(in the rows, 128 means zero)
Known rows, with every step that occurs:
benip-nanuti: [138 161  79 113 123 123 110 161 134 115 101 150 148 122 138 105 127 129
 114 175 111 111  99 151 124  41 112 107 137]
mubapu-larun-konup-linunob: [115 157  86 115 133 145 135 161 107 103 124 187 149 129 128  94 136  86
 119 139  69 145 104 157 151  46 115 133 130]
funeg-lugip: [146 166  82 146 113 139 125 152 137 115 108 160 144 125 116  90 111 111
 104 170 105  92 123 123 132  53  99 131 114]
linunob-konup: [143 143  90 123 132 140 112 169 117 101 109 161 158 134 113 113 119 102
 127 148  99 108  81 137 121  61 123 118 119]
fuvofe-linunob-mubapu-larun-lugip: [115 135  87 153 104 108  96 186 119 108 136 160 139 166 113  84 175  94
  97 167  92 114  57 154 107  58 113 118 134]
benip-nanuti-larun-mubapu-linunob-konup: [143 130 113 123 118 130  77 150 168  94  84 154 140 145 116 115 180 154
 119 149 125 118  74 148 102  54 152  96 142]
larun-konup-linunob: [111 166  76 112 133 152 131 174 125 114 122 187 146 109 125  85 122 115
 105 143  78 148 108 159 151  49 122 126 123]
nanuti-larun: [131 179  91 125 101 131 115 133 117 126 109 180 138 120 128  94 113 124
 109 166 107  76 107 132 128  48 109 125 124]
benip-nanuti-larun: [134 180  98 114 110 111 107 128 135 129  98 161 140 121 138 103 133 132
 115 172 113  95 111 146 120  34 112 110 148]
benip-nanuti-larun-konup-linunob: [112 186 103 103 128 123 121 140 145 130 109 177 145 112 136  93 145 128
 111 145  87 150 122 167 141  27 125 116 159]
mubapu-larun-konup-linunob-fuvofe: [111 167  99 108 154 146 127 168 121 116 108 188 166 135 143  94 147  81
 111 160  75 159  92 173 145  46 117 135 141]
konup-linunob-mubapu-larun: [130 143  85 148 136 130 107 161 109 115 158 160 156 148 127  95 140  69
 113 116  66 108  90 158 139  28 103 102 134]
silig-mubapu: [132 171  77 127 124 141 117 170 133  96 124 179 148 125 125  87  99 130
 122 153  94 110 106 124 130  63  89 127  98]
lugip-larun-mubapu: [103 138 100 131 120 141 101 182 105  90  91 167  99 147 118  89 115 138
  83 157 125  92  90 133 138  43 108 106 125]
funeg-lugip-larun: [120 157 110 138 125 123 120 155 128 105  90 152 114 133 110  95 106 106
  82 161 117 103 120 126 145  46  85 134 121]
larun-lugip-funeg: [108 171  79 126 138 138  95 189 119 112  88 146 135 125  96  69 134 141
  83 192 105 127  75 139 134  58 106 118 122]
benip-nanuti-larun-konup-linunob-fuvofe: [106 195 118  98 149 123 112 146 158 144  92 177 161 116 151  93 157 123
 104 170  94 168 111 183 134  29 125 119 170]
vasatup-larun-lugip-funeg: [ 84 154 108 126 148 108  94 198 105 100  87 142 103 135  89  79 135 147
  68 181 104 139  69 146 154  48 105 118 128]
nanuti-larun-konup-linunob: [108 184  96 114 119 142 129 144 127 127 120 196 140 110 125  83 127 118
 107 141  82 132 118 153 150  42 122 130 133]
lugip-larun: [111 151  99 116 127 124 111 169 107 101  94 161 115 128 119 101 103 116
  89 161 116 103  93 141 144  52  94 123 119]
larun-konup-linunob-mubapu-silig: [100 147  89 117 153 134 120 173 140 114 138 165 159 112 107 101 134 115
  94 140  82 170  73 174 146  47 142  91 115]
mubapu-linunob-fuvofe: [138 153  83 110 138 142  96 172 161 110  85 167 160 118 135 102 139 132
  90 195 114 125  65 165 118  77 121 128 105]
linunob-mubapu-larun: [135 141  91 145 125 122 116 150 100 117 142 163 146 152 127 102 132  75
 115 149  85  95  76 158 126  33 108  99 127]
larun-nanuti-benip: [120 160  96 113 125 131 112 162 129 153  99 166 155 101 120 104 114 128
  78 161 121  85 127 135 141  74 105 117 158]
benip-nanuti-larun-mubapu: [128 167  97 132 101 129  95 144 134 117  96 167 125 141 135  91 146 154
 111 169 124  86 109 139 115  26 126  93 153]
larun-lugip: [117 167  63 133 118 121  98 184 118 114 111 160 136 118 113  86 117 134
 101 181 112 107  89 129 126  71 102 122 130]
funeg-lugip-larun-nanuti: [112 146 117 127 123 114 120 155 141 109  76 146 122 134 125 106 112 113
  65 160 141 110 147 131 155  58  73 141 148]
lugip-larun-konup-linunob-mubapu: [ 83 146 117 124 155 126 121 178 118 119 130 169 115 130 113  87 127  95
  77 121  77 165  88 181 161  24 111 101 136]
linunob-mubapu-larun-konup: [116 146 102 132 131 128 140 149 101 119 134 183 140 144 124  98 140  78
 114 158  76 140  73 176 136  30 125 101 132]

Rows:
[126 149  91 118 122 123 119 156 128  91 112 175 160 143 144 105 119 107
 118 144 108 113 130 128 139  69  73 140 132]
silig-mubapu-larun-nanuti
[108 157  87 131 145 142 127 175 128 129 148 178 146 122 122  81 134  99
  97 128  68 155  90 179 148  29 126  98 131]
larun-konup-linunob-mubapu
[120 128  87 126 112 128 103 180 143 103 123 157 155 140 108 106 153 123
  86 171 108 118  50 160 110  62 142 105  94]
fuvofe-linunob-mubapu-silig
[128 139  86 114 113 124 121 150 108 106 100 165 153 140 147 114 128  96
 104 160 119  94 121 141 140  63  93 135 144]
mubapu-larun-nanuti
[125 171  80 121 149 149 100 182 137 123 111 168 169 122 141  87 125 107
  99 158  92 120  98 155 136  52 105 126 130]
konup-linunob-fuvofe
[114 132 106 131 109 132 138 164 116 108 127 190 138 162 125  92 174  80
 102 163  75 143  62 183 121  40 138 120 121]
fuvofe-linunob-mubapu-larun-konup
[144 112  86 133 123 158  87 185 147  77  95 164 145 143 104 109 155 142
 113 147 114 115  59 139 112  75 148 107 106]
larun-mubapu-linunob-konup
[120 142 116 135 134 116 111 147 115 158 128 160 157 132 119 110 140  85
  85 140  99  90 107 155 138  51 104  97 172]
linunob-mubapu-larun-nanuti-benip
[107 190 104 117 132 108  84 156 140 131  76 137 132 128 108  76 160 152
  89 194 112 130  90 149 123  37 109 107 158]
benip-nanuti-larun-lugip-funeg
[100 139 107 104 125 113 112 170 117 107  79 156 122 130 134 110 108 121
  71 159 140 109 120 145 154  60  84 130 145]
lugip-larun-nanuti
[119 157  98 117 110 123  89 142 146 106  85 152 138 131 120 110 147 169
 105 179 140  99  89 133 113  43 143  88 139]
benip-nanuti-larun-mubapu-silig
[112 121  95 125 119 143  87 184 138  78  80 165  99 138 111  96 136 155
  73 160 130 109  71 143 134  66 119 111 106]
lugip-larun-mubapu-linunob
[107 131 111 118 142 143  80 191 151  90  65 164 115 144 126  96 147 150
  65 184 137 125  59 160 128  65 121 114 116]
lugip-larun-mubapu-linunob-fuvofe
[124 131  97 135 123 114 117 152 112 122 126 160 152 152 142 112 141  82
  96 147 107 101 103 161 136  42  97 106 153]
linunob-mubapu-larun-nanuti
[114 184 109 101 115 116 131 129 136 131  92 180 135 115 136 100 141 134
 114 180 105 139 108 166 128  31 131 113 153]
benip-nanuti-larun-konup
[122 127 108 147 118 142  95 171 160  82  78 154  99 144 102  92 140 146
  66 162 132 110  97 129 136  61 110 122 110]
funeg-lugip-larun-mubapu-linunob
[119 144  78 131 148 130  96 176 138 113 145 146 165 119 109 105 126 114
  95 133  91 125  75 155 137  48 124  89 111]
konup-linunob-mubapu-silig
[110 161  88 128 138 131  97 176 103 102  92 147 138 145 100  77 150 111
  96 187  94 122  72 138 133  55 100 125 130]
mubapu-larun-lugip-funeg
[ 93 172 130 121 165 135 125 173 150 122  85 167 133 127 123  85 130  97
  72 158  98 175 120 163 160  42  98 143 144]
funeg-lugip-larun-konup-linunob-fuvofe
[115 150  76 156 139 110  87 180 114 118 159 150 147 145 114  82 149  83
 107 127  75 123  82 149 134  45  95 103 151]
konup-linunob-mubapu-larun-lugip
[119 167  76 138 126 114 100 175 122  89 128 170 145 142 113  83 122 115
 130 158  93 122  94 113 125  74  76 134 123]
silig-mubapu-larun-lugip
[151 126  87 116 131 141  98 170 150  88  98 158 158 126 107 120 140 119
 117 151 103 125  62 147 117  84 133 124 100]
mubapu-linunob-konup
[ 97 144 126 115 133 102 113 170 116 141  97 163 123 110 113 116 113 136
  63 151 118  98 120 141 161  63 104 118 166]
vasatup-larun-nanuti-benip
[107 134 113 139 127 134 101 169 139  81  77 142 111 143  92 103 120 144
  72 170 143 108  99 112 138  55 115 112 113]
funeg-lugip-larun-mubapu-silig
[120 131  91 135 137 120 107 162 120 119 144 156 162 148 144 104 147  76
  96 112  89 114 118 162 150  39  90 109 160]
konup-linunob-mubapu-larun-nanuti
[107 177 112 123 138 112 117 140 149 146 136 170 142 123 133  90 158 112
 106 130  77 160 105 187 138   7 129  87 167]
benip-nanuti-larun-konup-linunob-mubapu
[ 91 155 111 103 133 130 135 168 109 105  86 181 108 122 117  97 109 116
  87 170 107 145  90 160 153  49 113 126 123]
lugip-larun-konup
